Each row was made from one walk, in order. Every step used is in the known rows, and no mark comes twice. Write each row's walk.
Known rows
bonin > vuridag: [ 0.561  0.505  0.531 -0.953  0.052  0.343 -0.683 -1.673  0.066 -3.657
  1.907  2.404 -1.166  2.057 -1.795  0.750  0.129 -1.426  0.937 -0.743
  0.727  0.747 -0.320]
vuridag > bonin > dogev > vovuf: [-0.536  2.697  2.312 -2.156 -0.878  0.392 -0.284  0.455  0.629  3.808
 -0.609  0.975  0.636 -2.258  0.685 -1.537 -0.779 -0.234 -3.594 -0.975
 -2.269  2.589 -1.849]
vuridag > bonin > seteb > vovuf: [ 3.327 -2.091  2.025 -0.901  0.216 -2.198 -0.758 -0.155  0.288  1.298
  0.988  1.898 -0.244 -1.003  1.896 -1.206 -0.051 -1.771 -1.488  1.402
  1.318  2.652 -2.565]
vuridag > bonin > seteb: [ 2.116  0.066  2.282 -0.465 -2.419 -2.913 -2.510 -0.752  0.344  0.252
  1.440  2.438 -0.065  0.218  0.049  1.479  0.874 -2.899 -1.818 -0.806
  0.048  2.598 -0.940]
basir > vuridag > dogev > bonin: [-0.317  1.091  0.107 -0.902 -2.263 -0.124  0.163  1.523  0.052 -2.876
  0.579 -3.315 -0.730 -0.768 -1.569  2.023 -3.328  2.102 -1.113 -2.492
 -4.033 -1.811  2.651]
vuridag > dogev: [-0.303  0.550  2.250 -0.405 -0.943 -0.756  0.798 -1.903 -1.049  0.809
  1.545 -0.619  1.457  0.916 -0.072 -0.504 -2.617  2.132  0.288  0.047
  0.571 -3.231  0.804]
seteb > vovuf > bonin: [-0.452 -0.168  0.295 -0.372  2.972 -0.711  0.410 -0.589 -3.085  1.906
 -0.229 -1.730  1.243 -0.118  2.076 -2.883  0.044  0.227  3.837  2.929
  2.347  1.031 -0.503]
bonin > seteb > vovuf: [ 1.967 -2.206  1.417 -0.528 -0.058 -0.956  1.306 -1.696  1.302  1.163
  0.502  2.375 -2.379  0.208  0.566  0.485  1.075 -1.625  1.966  0.991
  2.413  0.287 -2.164]
basir > vuridag > bonin > dogev > seteb: [-1.559  1.029  1.400  0.791  0.915 -0.876 -1.353  3.762  0.307  0.256
 -3.641 -1.339  0.357 -0.930  2.120  1.479  2.841  1.119 -3.865 -0.842
 -2.979 -0.338  0.299]
seteb > vovuf > dogev: [-1.211 -1.518  1.341  1.753  1.054  0.454  1.789 -2.041 -2.176  0.763
  1.033  0.827 -0.878 -1.774 -1.177 -4.413 -1.223  2.677  0.140  3.909
  1.663 -0.495 -1.218]
dogev > seteb > vovuf: [ 0.741 -2.848  0.478  3.464  3.123 -1.190  3.405 -0.703 -1.224  3.374
 -0.815 -0.360 -0.576 -0.061  2.136  0.113  4.175 -0.940  2.018  2.469
  2.064 -1.725 -1.876]
dogev > vuridag > bonin > seteb: [ 1.908 -1.250 -0.271 -1.680 -0.236 -1.378 -2.785  0.739  1.281 -0.590
  0.803  0.635  1.795 -0.517  1.681  2.845  2.190 -2.536 -2.339 -2.361
 -0.831  4.348  0.009]
seteb > vovuf > dogev > bonin > vuridag: [ 0.108  0.152 -2.900  0.747 -0.680  0.450 -0.060 -2.075 -0.112 -4.290
  3.757  0.823 -2.719 -0.862 -4.188 -1.984 -2.113 -0.744 -0.144  0.698
 -0.808  1.496  0.659]
basir > vuridag > bonin > dogev > seteb > vovuf: [-0.586 -0.879  0.566  0.794  3.106 -0.536  0.816  4.072  0.119  1.149
 -3.824 -1.988 -0.196 -1.948  3.677 -0.960  3.150  2.245 -2.916  1.249
 -1.776 -0.987 -0.514]
seteb > vovuf > bonin > dogev: [-2.015  2.367  0.647 -3.022  2.856 -0.008 -0.952 -0.093 -0.241  2.301
 -1.917 -1.107  0.584 -0.180  2.558 -2.867 -1.593  2.539  2.827  1.696
  2.512 -0.262 -0.289]
bonin > dogev: [-1.977  2.974  3.000 -1.260 -0.210 -0.411 -0.927 -1.516  0.815  0.680
 -0.985  1.310  0.332  0.209  0.453  0.308 -0.180  2.033 -0.897 -0.526
  0.348 -1.715 -1.174]
dogev > vovuf > vuridag: [ 0.213 -0.281 -1.479  0.529 -2.303  2.909  1.529 -0.772 -1.329 -0.096
 -1.107  0.650  0.234  0.042 -3.378  0.638  0.884 -3.347  1.221 -2.391
 -1.095  2.728 -1.099]
vovuf > dogev > seteb: [-2.321  0.120 -0.237  5.715 -0.666  0.494  1.357 -1.227 -0.930  1.492
  1.239  0.899 -1.257 -0.217 -2.940  0.241  2.852 -1.106 -0.766  1.891
 -0.357 -2.009 -0.280]
basir > vuridag: [-0.827 -0.409  1.989 -0.379 -0.501 -0.271  0.360  1.321 -1.363 -2.168
 -1.688 -0.557 -1.787 -0.316 -1.433  0.513  1.788  0.699 -0.068  0.100
 -1.800  0.197  0.391]
dogev > seteb > vovuf > vuridag > bonin: [ 2.110 -3.065 -2.196  3.403  1.786 -0.617  0.242  0.678 -2.942  0.534
 -2.321 -1.791  3.799 -0.629  2.931 -0.916  3.195 -1.960 -0.137  0.777
  0.206  1.514 -0.683]

Which walk is each row?
[-0.051 -0.719 -3.752  1.597  3.741  0.515  0.231  1.063 -0.518  0.380
  0.996  0.397 -1.195  2.097  0.553 -0.016  2.806 -3.508  4.825  1.651
  1.949 -0.160  0.006]  dogev > seteb > vovuf > bonin > vuridag
[-1.153 -1.712 -1.582  1.002  2.837  1.554  1.603 -0.995 -1.014 -0.472
  0.172 -1.137  1.072 -2.852 -0.468 -2.873  1.148  2.651 -0.025  2.885
 -0.342  0.899  0.338]  seteb > vovuf > dogev > vuridag
[ 0.614  0.573 -0.475 -1.696 -4.487 -0.443 -1.079  2.366  3.154 -3.363
  0.854 -0.318 -3.531  0.844 -3.066  4.619 -2.978 -0.695 -0.278 -4.465
 -2.394 -0.997  2.230]  basir > vuridag > dogev > bonin > seteb
[ 1.175 -2.110  0.120  0.146 -1.056 -0.017 -1.095  3.504  0.057 -2.232
  0.074  1.280 -3.222 -2.127 -2.165 -2.480 -0.658  0.833 -3.568  2.991
 -1.238  2.540 -0.062]  basir > vuridag > bonin > seteb > vovuf > dogev
[ 0.365 -2.237 -0.866  0.388  3.535 -0.063 -0.083 -0.456 -2.350  0.219
  1.008 -2.161  3.295 -3.666  0.893 -4.170  0.536  2.961 -3.431  3.149
 -0.945  3.259  0.648]  seteb > vovuf > dogev > vuridag > bonin
[-0.519  2.796  3.356 -1.823 -0.174 -1.997 -3.029 -0.450 -0.408  0.547
 -0.858  0.148  2.207 -0.668  2.304 -1.089 -1.028  1.926 -3.908 -0.406
 -0.723  0.968 -0.789]  vuridag > bonin > dogev
[-0.142  1.661  0.084 -1.897 -0.826  0.993 -0.657 -1.797  0.738 -2.487
  2.898  1.567 -0.540  2.857 -1.634  0.377 -3.227  0.673  1.087 -1.307
  0.643 -3.309  1.551]  bonin > vuridag > dogev
[ 1.455 -1.196 -1.007 -1.441 -2.811 -0.396  0.931  2.464  2.615 -2.228
  0.853 -1.430 -3.368 -0.613 -0.846  2.005 -3.188  0.379  0.843 -2.348
 -1.459 -1.082  1.690]  basir > vuridag > dogev > bonin > seteb > vovuf
[-0.035  0.852 -2.258 -3.146  1.942  1.159 -0.509 -0.124  0.072 -1.138
  2.434 -1.022  0.017  2.536 -0.008 -2.439 -4.484  1.004  4.927  1.268
  2.876 -2.080  2.275]  seteb > vovuf > bonin > vuridag > dogev
[ 2.256 -0.787 -2.214 -0.928 -4.222  1.084 -1.439  1.347  0.293  0.100
 -0.207  2.247  0.401 -0.060 -2.555  2.133  0.313 -6.412 -1.427 -3.444
 -1.878  5.495 -1.186]  dogev > vovuf > vuridag > bonin > seteb
[-1.781  1.901  1.531  2.147  0.269 -0.258  0.751 -0.827  1.709  2.822
 -1.572  1.103 -0.330  0.618  1.446  2.289  2.929 -0.262 -0.538 -0.476
  0.047 -2.926 -0.813]  bonin > dogev > seteb
[-0.661  0.904 -0.712  0.193 -2.013  0.658 -0.622 -1.195 -1.671 -1.810
  0.017 -1.437  3.039  2.265 -1.008  1.355 -3.065  0.908  1.644 -1.993
  0.792 -1.997  1.352]  vovuf > vuridag > dogev
[-0.432  0.115 -1.386  1.846 -0.116  0.897  1.084 -0.819  1.650 -0.301
  2.606  1.436 -1.220  3.417 -1.358  2.375  0.684 -1.109  1.597 -1.550
  0.451 -4.538  0.873]  bonin > vuridag > dogev > seteb
[ 1.964 -1.565 -2.050 -1.105 -1.903  1.143  0.516 -0.262  1.694 -1.121
  0.086  0.452 -0.326  1.915 -0.382  1.363 -3.052  0.047  3.320 -1.067
  2.874 -1.774  0.347]  bonin > seteb > vovuf > vuridag > dogev
[-0.996 -0.380 -2.006  2.376  1.630  1.080  1.193  0.660  0.662  1.190
 -3.540 -0.331  1.377  0.635  1.957  0.945  2.846  0.495  1.114 -0.068
  1.527 -1.811 -1.464]  bonin > dogev > seteb > vovuf > vuridag
[ 0.138 -0.485  1.012  1.915  2.616 -1.875  0.752  0.431 -0.140  3.527
 -1.131 -0.687  1.509 -1.358  4.676 -1.548  2.376  1.232 -2.316  1.629
  0.946 -1.054 -1.607]  vuridag > bonin > dogev > seteb > vovuf
[-0.435  0.520  1.076 -0.513 -1.979  1.792  3.248 -0.783 -0.031  3.986
  1.582 -0.128 -0.406 -0.738 -1.373 -0.405 -3.344  0.148  0.514 -1.353
 -0.464 -1.689 -0.268]  vuridag > dogev > vovuf
[-2.107 -0.195 -1.028  0.855  0.854  1.575 -0.537 -1.472 -0.966 -1.360
  0.468 -0.923  1.202 -1.070 -2.514 -0.398  1.201  1.705 -1.372  1.015
 -1.501  1.322  1.356]  vovuf > dogev > vuridag
[-3.536  3.561 -0.998 -3.241  2.008  0.967 -3.655  0.789  0.564  0.786
 -2.104 -2.248  2.744  0.758  2.141  1.741  1.358  1.354  1.303 -1.733
  0.003  1.690  1.607]  vovuf > bonin > dogev > vuridag
[ 1.350  1.620 -0.189 -0.649 -4.651 -1.151 -0.906 -1.405  3.217 -0.752
  3.096  0.736 -1.974  1.261 -1.476  3.869 -3.440 -1.999  0.394 -3.941
 -0.719 -1.403  1.106]  vuridag > dogev > bonin > seteb
[ 1.161 -2.220 -0.909  0.427  1.054  0.364  1.081 -1.277 -2.021 -1.568
 -1.931 -0.642  2.375  0.085  0.704 -1.602  0.479  0.202  2.576  0.996
  1.519  0.810 -1.296]  seteb > vovuf > vuridag
